In the rows, 128 means zero.
Known rows, with every way that one mark hangs from another:
q_904{q_947{q_536 q_682}}: [145 126 127 120 126 128 129 101 121 137 129  96 131 136 133 125 123 152
 110 123 141  99 109 123 140 125 129 122 170 168 138 123 139 158 140 143
 125 174 132 138 116 143 125 134 164 113 141 134 121 148 116 131 125 127
 129 135 131 112 125 136]
q_536{q_405{q_682 q_800} q_947}: [126 122 124 111 142 123 124 148 142 121 138 133 106 125 122 133 144 140
 117 158 117 118 112 134 127 127 125 121 102 170 122 123 147 127 141 124
 122 134 130 127 118 130 118 157 127 133 144 133 123 122 123 135  92 102
 118 134 124 138  98 138]
q_800{q_405 q_904}: [114 118 132 125 119 127 137 149 139 119 126 147 123 138 132 127 166 123
 119 131 122 130 140 130 123 141 129 132 121 121 141 121 134 139 130 142
 136 147 120 135 130 122 140 135 121 144 117 121 133 117 123 133 142 136
 130 126 124 115 126  99]
q_800{q_947}: [136 133 139 132 133 132 132 149 124 124 136 119 122 134 122 131 138 126
 131 117 125 127 126 133 128 125 138 144 123 142 123 125 122 137 124 143
 128 143 127 121 126 124 123 138 129 120 132 131 135 129 128 124 136 130
 127 126 127 136 122 114]
q_840{q_405{q_536 q_682 q_800{q_947}}}: [154 127 103 111 161 127 128 199 140 109 140 119 110 126 106 133 124 127
 140 137 105 123 117 130 126 105 143 139 107 148 119 137 156 138 132 102
 123 149 123 118 138 122 106 151 127 118 131 139 135 136 130 119  91 107
 123 129 111 141 138 132]
q_536{q_405 q_947}: [132 130 137 124 127 124 127 130 134 125 125 128 109 134 131 123 138 141
 130 126 126 128 119 127 126 139 126 127 112 154 124 120 131 123 129 130
 124 116 132 129 115 125 123 154 136 138 134 129 126 116 119 126 115 129
 119 128 128 141 103 125]
q_536{q_947{q_840}}: [ 98 130 125 125 122 132 118 110 125 113 121 118 115 133 125 126 129 134
 137 120 120 125 130 129 118 130 126 140 104 165 126 120 134 134 119 125
 132 105 129 133 129 128 131 121 103 150 128 130 128 127 121 112 121 119
 127 129 122 132 122 128]
q_405{q_536 q_682 q_800{q_947} q_840}: [147 116 111 123 154 121 126 206 126 128 145 117 120 126 101 136 133 120
 129 143 109 139 122 139 118  89 173 138 113 154 109 131 144 127 140 113
 133 155 131 114 126 127 110 117 130 101 129 140 132 126 127 110  93  92
 119 124 114 124 142 154]
q_904{q_947}: [124 120 111 130 121 123 130 101 116 146 140 121 135 120 128 129 131 133
 132 124 132 123 123 123 135 123 128 125 134 135 127 122 127 137 136 127
 119 144 124 132 127 131 129 130 141 137 134 128 126 134 121 138 140 131
 130 130 125 124 148 132]
q_536{q_405 q_947{q_682 q_800{q_904}}}: [128 122 149 111 136 114 130 153 155 109 115 131 113 149 140 132 146 144
  99 152 124 113 106 128 141 116 129 123  81 154 141 111 142 155 127 144
 122 149 126 131 108 131 117 134 137 143 140 137 130 126 115 140 103 112
 126 124 134 122  84 106]
q_536{q_405{q_800 q_840}}: [117 121 149 127 143 121 133 181 144 135 120 156 128 130 112 138 132 128
 115 128 118 134 123 147 130 122 137 122  99 121 117 135 133 127 139 125
 110 131 137 116 122 129 109 140 157 128 126 127 125 111 132 114  93  92
 107 128 122 136 138 138]
q_405{q_536 q_800{q_904 q_947} q_840}: [135 110 118 122 151 125 137 252 142 123 133 137 123 134 112 147 149 119
 129 132 101 149 137 145 116  99 171 143  94 134 124 129 132 123 133 120
 134 157 129 111 131 122 101  85 120 115 112 134 136 118 126  97 102 100
 120 121 108 131 152 131]
q_405{q_536 q_682{q_947}}: [159 119  71 123 138 113 119 130 127 129 147  98 122 115 123 121 119 130
 139 153 128 116 108 105 129  99 143 118 141 157 127 122 149 131 140 103
 150 125 126 132 119 132 132 117 117 104 135 141 127 136 117 128 126 128
 132 126 124 109 147 153]
q_840{q_405{q_800{q_904}}}: [122 124 124 109 147 132 140 206 151 111 115 150 124 137 128 143 143 128
 127 122 107 124 130 139 128 132 112 127  88 121 127 133 137 135 127 120
 103 146 119 127 137 119 115 135 121 143 121 130 130 132 132 121 106 107
 124 132 112 140 139 104]
q_405{q_682 q_800}: [128 119 114 119 141 130 125 148 137 128 142 129 126 124 119 136 139 130
 120 162 121 116 122 133 126 113 126 125 128 144 121 134 146 130 140 120
 124 150 125 125 128 129 128 130 124 129 131 132 124 130 130 139 111 103
 128 134 126 125 125 143]
q_682{q_405{q_536 q_800{q_904}} q_947}: [153 111 107 115 138 109 131 201 149 128 131 113 125 119 133 148 148 122
 124 187 111 130 121 119 118  94 139 119 117 123 144 124 155 133 147 115
 152 133 114 130 125 134 123  92  91 113 124 126 124 116 118 126 114 120
 127 122 112 108 163 142]
q_405{q_536{q_947} q_800{q_904} q_840}: [119 101 100 108 147 128 133 238 142 126 123 134 118 132 121 144 149 125
 132 143  99 157 135 140 111 111 158 130  93 153 120 120 135 118 131 111
 137 140 126 122 127 127 111  77 114 118 116 136 126 119 117 101  74  96
 117 122 112 130 137 149]
q_682{q_405 q_947{q_800{q_904} q_840}}: [104 125 147 125 119 107 123 129 141 107 115 121 132 138 137 131 132 120
 119 188 126 111 131 115 132  99 122 132  81 131 148 118 145 155 126 138
 140 112 109 133 114 127 139 107  91 134 130 122 131 133 118 124 137 109
 128 121 124 100 148 108]
q_904{q_947{q_682 q_800{q_405} q_840}}: [ 96 122 144 139 110 110 120  77 124 115 135 110 127 134 124 117 136 133
  98 137 131 108 112 128 142 111 137 143 107 141 132 124 152 180 128 146
 121 142 120 138 129 137 150 143 133 168 135 126 133 140 117 127 137 112
 131 133 129 104 135 112]
q_840{q_405{q_536{q_947} q_682}}: [148 126  89 107 146 132 118 161 132 117 135 109 107 127 121 114 115 135
 151 121 114 122 112 122 124 127 132 123 112 172 119 121 152 131 128 100
 129 122 126 134 125 125 120 142 137 121 137 144 129 140 117 122  87 125
 127 128 115 135 120 138]
q_405{q_536{q_947} q_840}: [132 114 102 120 138 124 120 182 122 134 131 119 117 128 117 125 128 123
 146 121 115 150 132 130 114 121 159 132 118 159 113 119 129 122 127 113
 147 116 131 126 125 129 118 102 128 109 128 140 127 120 116  98  85 116
 118 119 118 131 135 156]
q_904{q_947{q_536 q_682 q_800}}: [139 123 145 111 126 121 125 107 123 126 126  99 137 145 131 123 125 145
 103 152 142  99 109 129 147 105 134 127 162 156 142 122 136 164 130 146
 115 172 126 135 108 140 134 128 166 119 147 136 121 156 115 133 112 117
 131 132 136 106 127 134]
q_682{q_405{q_840} q_947{q_536}}: [142 122 150 121 128 121 131 152 126 143 119 105 135 140 126 130 133 135
 134 159 136 119 135 127 122 122 134 120 170 151 130 126 133 131 137 139
 142 140 123 126 107 138 138 135 139  89 146 128 120 132 114 115 110 122
 114 124 124 104 143 151]
q_536{q_405{q_800}}: [123 125 147 121 138 119 132 153 144 124 129 146 121 129 124 140 136 133
 113 142 121 129 121 141 134 125 126 121 114 116 131 135 138 128 138 122
 116 131 131 123 124 129 113 146 137 138 125 123 124 113 132 127 107 105
 118 131 126 140 127 125]
q_840{q_405}: [134 134 128 125 139 132 131 149 136 117 116 131 123 134 124 125 117 130
 139  98 123 120 122 131 135 138 113 128 113 128 126 132 134 141 120 116
 110 128 124 128 131 122 123 158 141 133 130 130 130 136 132 121 113 129
 126 130 123 139 134 116]
q_800{q_904}: [124 120 120 121 130 129 136 149 139 126 120 145 129 134 134 137 142 128
 127 135 123 129 132 125 128 126 128 128 110 125 135 120 126 131 130 133
 124 141 127 132 126 123 118 108 118 130 119 126 130 123 125 128 136 129
 131 126 124 122 125 110]
q_405{q_536 q_800 q_840}: [127 110 112 122 147 123 125 217 134 134 128 133 127 125 109 136 120 120
 130 139 110 150 133 139 118 111 165 130 118 128 115 137 138 121 136 104
 130 134 131 117 134 130 108  98 127 112 117 135 124 118 131 103  87  96
 115 126 113 128 162 164]
q_682{q_405}: [140 133 149 128 122 121 128 110 132 134 129 128 128 128 133 130 128 126
 126 162 130 129 124 127 126 124 131 122 131 126 133 126 136 133 135 132
 141 119 123 128 125 132 130 136 119 123 133 119 126 121 125 132 129 135
 127 124 127 120 124 131]
q_840{q_405{q_536{q_947} q_682 q_800}}: [144 119  82  97 157 127 122 200 141 110 132 120 105 125 117 129 130 133
 139 142 105 123 115 128 121 121 129 128 110 170 116 128 157 135 131  96
 128 126 124 128 134 125 115 140 121 127 134 143 125 141 122 115  68 104
 124 132 109 143 124 147]
q_405{q_682 q_840}: [120 117 125 129 140 129 125 137 128 135 134 136 130 125 115 123 123 125
 128 128 129 129 125 133 129 116 142 120 108 155 112 127 134 122 135 120
 117 138 131 123 117 128 126 130 141 113 134 137 130 129 126 136 121 108
 121 124 130 113 129 144]
q_800{q_405}: [117 125 135 132 120 126 129 123 126 123 133 138 121 129 123 121 152 124
 125 125 126 133 138 131 124 146 134 134 145 126 125 128 133 135 128 135
 139 130 123 132 130 127 147 156 134 145 127 123 128 118 124 127 136 132
 129 128 128 126 126 119]

Rows:
[109 103 134 122 132 112 130 198 138 113 120 159 124 140 118 122 146 109
 115 147 117 148 147 137 126 108 167 135 112 116 129 122 136 149 125 126
 132 135 116 126 123 123 129 120 126 124 113 128 134 120 120 101 106 113
 120 117 120 107 153 118] : q_947{q_800{q_405{q_536 q_840} q_904}}
[152 126  96 115 151 124 122 154 132 117 132 129 115 125 117 116 103 129
 140 124 119 118 109 118 135 115 138 120 112 140 124 131 149 135 132  94
 124 118 127 132 132 120 114 147 138 116 125 141 132 137 127 121 107 128
 128 131 120 126 135 129] : q_840{q_405{q_536 q_682}}
[133 113 122 132 129 121 126 165 125 134 131 136 122 128 112 117 138 114
 127 123 117 154 144 133 120 129 169 131 142 125 118 128 139 132 132 114
 142 121 129 125 137 129 132 134 138 115 119 131 130 115 125 102 113 121
 120 122 119 120 150 146] : q_800{q_405{q_536 q_840}}
[102 135 115 117 134 138 117 121 132 105 124 124 108 134 120 112 118 137
 143 113 118 106 120 124 127 134 112 135  81 181 122 124 149 145 121 112
 116 113 126 137 123 119 130 159 126 144 135 138 131 144 121 125 107 117
 126 134 121 132 111 120] : q_536{q_947{q_840{q_405{q_682}}}}
[119 140 145 136 128 129 127 115 127 109 128  98 120 139 122 127 114 140
 117 113 126 108 111 128 134 109 140 151  98 157 129 129 148 158 123 139
 132 135 136 127 132 127 121 125 113 132 132 134 140 130 124 125 137 122
 132 128 127 126 114 110] : q_800{q_947{q_682 q_840}}
[147 109 109 115 134 107 133 179 138 140 135 124 132 118 129 149 141 123
 117 176 113 138 118 125 123  94 150 120  96 117 143 123 145 138 152 115
 143 143 118 131 133 132 109  93 111 125 118 121 125 123 117 115 123 120
 124 125 109 111 162 135] : q_682{q_405{q_536 q_800{q_904{q_947}}}}
[ 87 123 150 129 128 122 124 138 139  99 107 144 131 144 127 127 126 121
 117 154 124 120 139 130 135 106 134 139  72 123 144 124 134 147 120 131
 121 124 123 131 123 120 121 101 106 147 111 126 134 129 128 117 135 111
 130 125 127 113 138  96] : q_947{q_800{q_904} q_840}
[129 117 103 118 122 123 121 139 123 122 136 111 106 127 122 117 157 127
 135 129 114 146 136 125 109 140 151 139 135 155 124 119 141 137 126 121
 154 113 122 135 133 129 141 131 120 130 126 129 127 120 114 110 111 139
 125 123 120 129 131 137] : q_800{q_405{q_536{q_947}}}
[127 111 149 114 132 122 143 160 129 144 111 151 135 142 124 133 138 143
 117 122 134 120 128 137 142 125 144 115 118 145 139 121 120 136 142 143
  99 171 137 133 104 131 105 139 183 116 124 129 125 122 114 113 131 119
 114 131 124 109 129 115] : q_800{q_904{q_947{q_536{q_405{q_840}}}}}
[113 128 136 130 131 109 116  95 139 105 124 124 121 130 120 115 116 131
 120 164 134  97 113 115 147 100 123 124  92 147 135 122 155 156 131 120
 122 112 126 130 106 127 135 153 130 134 142 134 129 134 122 131 134 104
 125 130 135 107 132 117] : q_536{q_405{q_682{q_947{q_800 q_840}}}}
[100 120 143 130 119 114 113 129 126  98 121 133 116 134 113 111 122 118
 114 160 121 132 140 128 127 113 160 146 116 116 135 130 150 156 121 117
 140 100 121 130 135 127 135 129 111 140 114 125 133 125 124 102 120 121
 128 125 122 114 153 122] : q_947{q_800{q_405{q_536}} q_840}
[142 120 108 112 151 127 128 210 141 115 123 128 119 128 116 132 118 128
 138 120 106 133 123 134 125 123 134 128 117 112 126 140 149 134 132  95
 117 121 124 124 144 124 109 129 132 123 118 134 128 128 134 106  84 112
 123 129 113 147 156 138] : q_840{q_405{q_536 q_800}}
[121 120 170 119 128 123 125 160 133 116 113 120 129 158 119 115 142 133
  98 141 136 118 134 145 131 124 146 133 167 150 128 130 141 165 124 152
 124 163 126 128 114 141 146 152 163 118 142 135 125 136 118 115  92 105
 119 126 137 103 116 131] : q_947{q_536 q_682 q_800{q_405{q_840}}}
[126 121 136 106 132 123 131 166 139 109 105 122 133 149 140 132 144 132
 123 161 132 108 140 121 131 114 123 127 153 150 155 119 127 146 124 143
 124 165 116 132 104 129 137 119 129 110 130 128 123 150 114 117 116 120
 130 128 129 104 132 115] : q_682{q_947{q_536 q_800{q_904}}}
[158 128  97 106 143 127 122 169 140 115 128  94 108 134 127 125 113 143
 138  98 115 118  97 121 131 127 129 130 119 163 121 123 153 145 123 109
 133 117 128 136 135 131 115 134 139 120 139 148 129 138 118 119  82 127
 128 128 119 137 120 139] : q_840{q_405{q_536{q_947{q_682}}}}
[112 122 101 129 133 124 119 124 133 116 138 107 125 117 118 132 133 130
 128 152 121 106 121 122 127 105 120 132 111 167 129 132 156 143 140 112
 129 126 123 129 126 132 140 119 101 135 132 135 125 135 123 137 119  89
 130 134 120 115 145 141] : q_405{q_682{q_947{q_840}} q_800}
[130 125 138 114 136 119 131 155 148 109 116 122 129 145 141 134 131 130
 100 150 128 111 109 127 143 106 133 128 105 128 139 120 139 155 124 145
 122 153 124 132 122 131 125 104 120 129 133 135 132 136 123 139 115 113
 132 124 135 107 111 110] : q_947{q_682 q_800{q_904}}
[127 103  99 120 138 122 130 172 133 127 135 146 122 129 115 117 151 117
 124 139 116 138 136 126 123 117 169 127 116 133 123 122 151 132 138 121
 139 139 128 133 127 124 124 130 135 113 116 133 135 114 118 122 122 123
 124 122 121  99 140 126] : q_800{q_405{q_536 q_682 q_840} q_904}
[144 120 106 114 124 120 122 136 131 118 140 100 103 135 128 120 149 139
 122 120 117 132 115 122 118 129 147 137 144 166 123 119 152 152 130 123
 164 121 128 136 131 137 141 135 120 127 136 139 128 121 112 123 104 135
 130 126 123 124 107 142] : q_800{q_405{q_536{q_947{q_682}}}}
[117 136 165 132 120 130 128 121 126 102 124  99 112 154 117 114 151 146
 103 106 132 105 126 136 128 136 137 154 158 168 141 131 152 173 123 155
 134 155 135 134 128 132 136 156 133 128 131 131 135 130 121 112 138 130
 130 132 129 117 104 108] : q_800{q_405 q_947{q_536 q_682 q_840}}
[154 122 126 118 127 115 120 142 127 131 132 109 109 124 130 130 128 130
 137 169 121 143 119 119 110 114 148 126 127 144 130 117 143 124 135 118
 161 106 124 132 125 134 126 118 106 113 133 128 124 118 113 115 104 141
 123 120 120 125 119 147] : q_682{q_405{q_536{q_947}}}
[144 117 123 125 153 120 130 227 130 130 135 126 121 127 105 141 132 120
 130 126 104 151 136 143 115 103 169 144 115 136 113 134 135 129 133 116
 132 150 129 110 133 128 111 106 121 102 121 137 132 122 129 100  91  99
 114 123 111 138 154 149] : q_405{q_536 q_800{q_947} q_840}
[137 121 171 127 135 109 123 139 139 128 121 119 138 146 126 129 119 122
 102 176 132 122 112 136 138  98 142 122 105 135 122 125 141 152 129 143
 135 139 121 120 118 138 126 126 137 114 150 130 129 131 123 126 102 108
 116 119 133 104 125 144] : q_947{q_682{q_405{q_840}} q_800}
[128 129 114 113 150 131 128 174 144 116 130 135 121 129 115 130 132 132
 129 139 115 113 116 139 133 128 111 125 106 142 117 137 153 136 136 109
 101 142 121 124 133 121 125 162 128 134 139 137 127 139 135 138  96 102
 124 134 120 135 132 131] : q_840{q_405{q_682 q_800}}
[125 124 156 120 125 133 142 179 132 114 119 133 117 156 126 124 177 131
 119 123 125 122 147 137 119 146 146 149 159 141 144 122 127 151 124 165
 132 176 125 129 120 123 135 154 137 125 121 124 134 127 117 119 143 139
 127 129 124 119 111  88] : q_800{q_405 q_904 q_947{q_536}}
[116 134 148 111 132 127 118 151 134  92  99 118 126 151 122 113 115 137
 138 131 128  94 134 127 138 124 111 135 121 154 142 131 144 161 114 124
 104 129 118 132 113 125 141 152 140 124 135 135 126 158 120 104 104 106
 125 134 123 118 156 115] : q_682{q_947{q_536 q_800 q_840{q_405}}}
[139 118 112 119 137 127 124 142 123 136 126 107 130 133 121 116 131 137
 135 138 137 107 132 124 129 114 132 119 159 182 121 125 134 135 136 131
 127 154 131 129 104 136 137 138 149  88 145 138 121 143 115 127 110 112
 120 128 130 103 137 159] : q_405{q_682{q_947{q_536}} q_840}
[131 126 102 125 133 123 119 116 125 120 128 100 126 126 116 122  91 140
 134  99 121 104  93 114 148 109 134 127  89 151 128 130 162 168 131  95
 118 122 133 140 141 132 111 128 142 132 124 141 133 139 121 118 116 123
 131 134 115 119 155 126] : q_904{q_947{q_682 q_840{q_405{q_536}}}}
[125 124 129 121 140 131 143 208 144 119 128 129 123 136 126 149 164 126
 119 140 109 132 138 141 123 114 134 143  96 129 133 127 129 131 130 136
 121 166 122 117 130 122 115 112 109 131 119 126 135 123 127 119 122 108
 127 128 115 136 126 110] : q_405{q_800{q_904 q_947}}
[153 135 167 113 130 124 129 127 132 127 120 103 128 146 137 128 127 148
 101 169 142 106 110 127 129 124 126 119 170 144 143 129 148 146 138 145
 143 144 132 135 117 146 130 141 141 108 144 128 119 130 117 128 117 139
 125 129 134 105 102 138] : q_947{q_536 q_682{q_405}}
[120 130 121 122 136 127 120 157 129 105 118 127 118 131 114 119  92 131
 144 104 115 123 123 125 132 123 138 134  87 129 133 135 152 143 122  92
 119  90 129 132 141 119 110 128 126 126 114 132 135 133 129 103 115 129
 125 129 115 134 155 122] : q_947{q_840{q_405{q_536}}}
[138 111  96 115 132 118 129 144 137 115 139 144 116 126 125 116 154 122
 122 158 122 129 128 117 127 121 156 127 129 134 134 122 153 142 141 115
 146 133 124 138 134 123 130 134 125 123 119 133 131 123 118 125 135 135
 133 126 122 102 127 115] : q_800{q_405{q_536 q_682} q_904}
[149 123 173 119 133 121 129 149 133 136 116 106 131 150 124 128 122 138
 108 153 139 118 114 137 130 120 139 117 155 156 134 129 147 146 138 148
 137 149 135 128 116 143 122 133 152  94 146 132 120 129 117 120 104 125
 117 126 130 103 117 152] : q_947{q_536 q_682{q_405{q_840}}}
[150 130 143 119 126 122 125 112 138 130 131  93 117 135 139 131 144 141
 117 152 129 120 100 122 123 124 121 124 125 163 128 114 147 144 131 142
 154 124 123 133 123 140 133 129 120 123 151 131 125 124 113 141 105 132
 126 123 128 120  88 135] : q_536{q_947{q_682{q_405}}}
[135 122 144 129 151 121 134 184 137 131 139 143 118 131 104 133 138 131
 116 137 118 126 118 146 132 107 145 133  93 143 113 132 138 129 141 128
 113 160 136 111 118 125 106 159 150 114 137 134 133 116 129 128 108  91
 112 127 122 133 116 128] : q_536{q_405{q_682 q_800{q_947} q_840}}
[161 123 132 117 142 107 126 168 144 128 133 107 122 125 123 140 119 131
 103 176 118 129  98 122 126  97 150 120 125 128 132 135 165 143 145 116
 151 124 128 126 138 142 113 106 105 111 133 131 122 119 124 126  92 118
 125 126 122 116 132 157] : q_947{q_682{q_405{q_536 q_800}}}
[ 95 118 137 124 118 130 133 124 121 124 111 128 135 144 131 127 131 140
 120 127 132 109 133 124 133 123 133 131 120 156 150 122 131 150 134 135
 117 156 132 142 116 128 121 105 140 136 109 123 127 134 115 110 145 124
 130 134 122 108 142 108] : q_800{q_904{q_947{q_536 q_840}}}
[102 129 150 122 121 122 116 122 125 100 113 109 129 147 130 119 117 134
 123 150 136 103 140 123 133 113 126 135 144 154 144 126 136 157 122 136
 126 128 122 132 110 131 150 128 124 119 133 133 122 145 118 109 117 107
 129 131 132 107 151 128] : q_682{q_947{q_536 q_800 q_840}}
[102 133 162 109 139 130 118 135 134  87 106 129 121 157 116 107 111 136
 125 139 131  89 126 133 139 121 121 133 112 159 138 134 147 161 119 123
  96 131 125 132 120 120 128 164 146 130 132 135 129 150 126 107 103 109
 125 136 131 117 124 112] : q_947{q_536 q_800 q_840{q_405{q_682}}}
[108 116 151 123 123 119 132 159 143 111 122 153 124 145 129 123 166 118
 111 153 122 132 143 135 129 126 136 136 108 110 139 120 129 151 122 149
 122 147 110 131 121 123 144 138 128 151 124 122 133 127 123 128 128 121
 127 124 128 113 129  92] : q_947{q_800{q_405 q_904}}
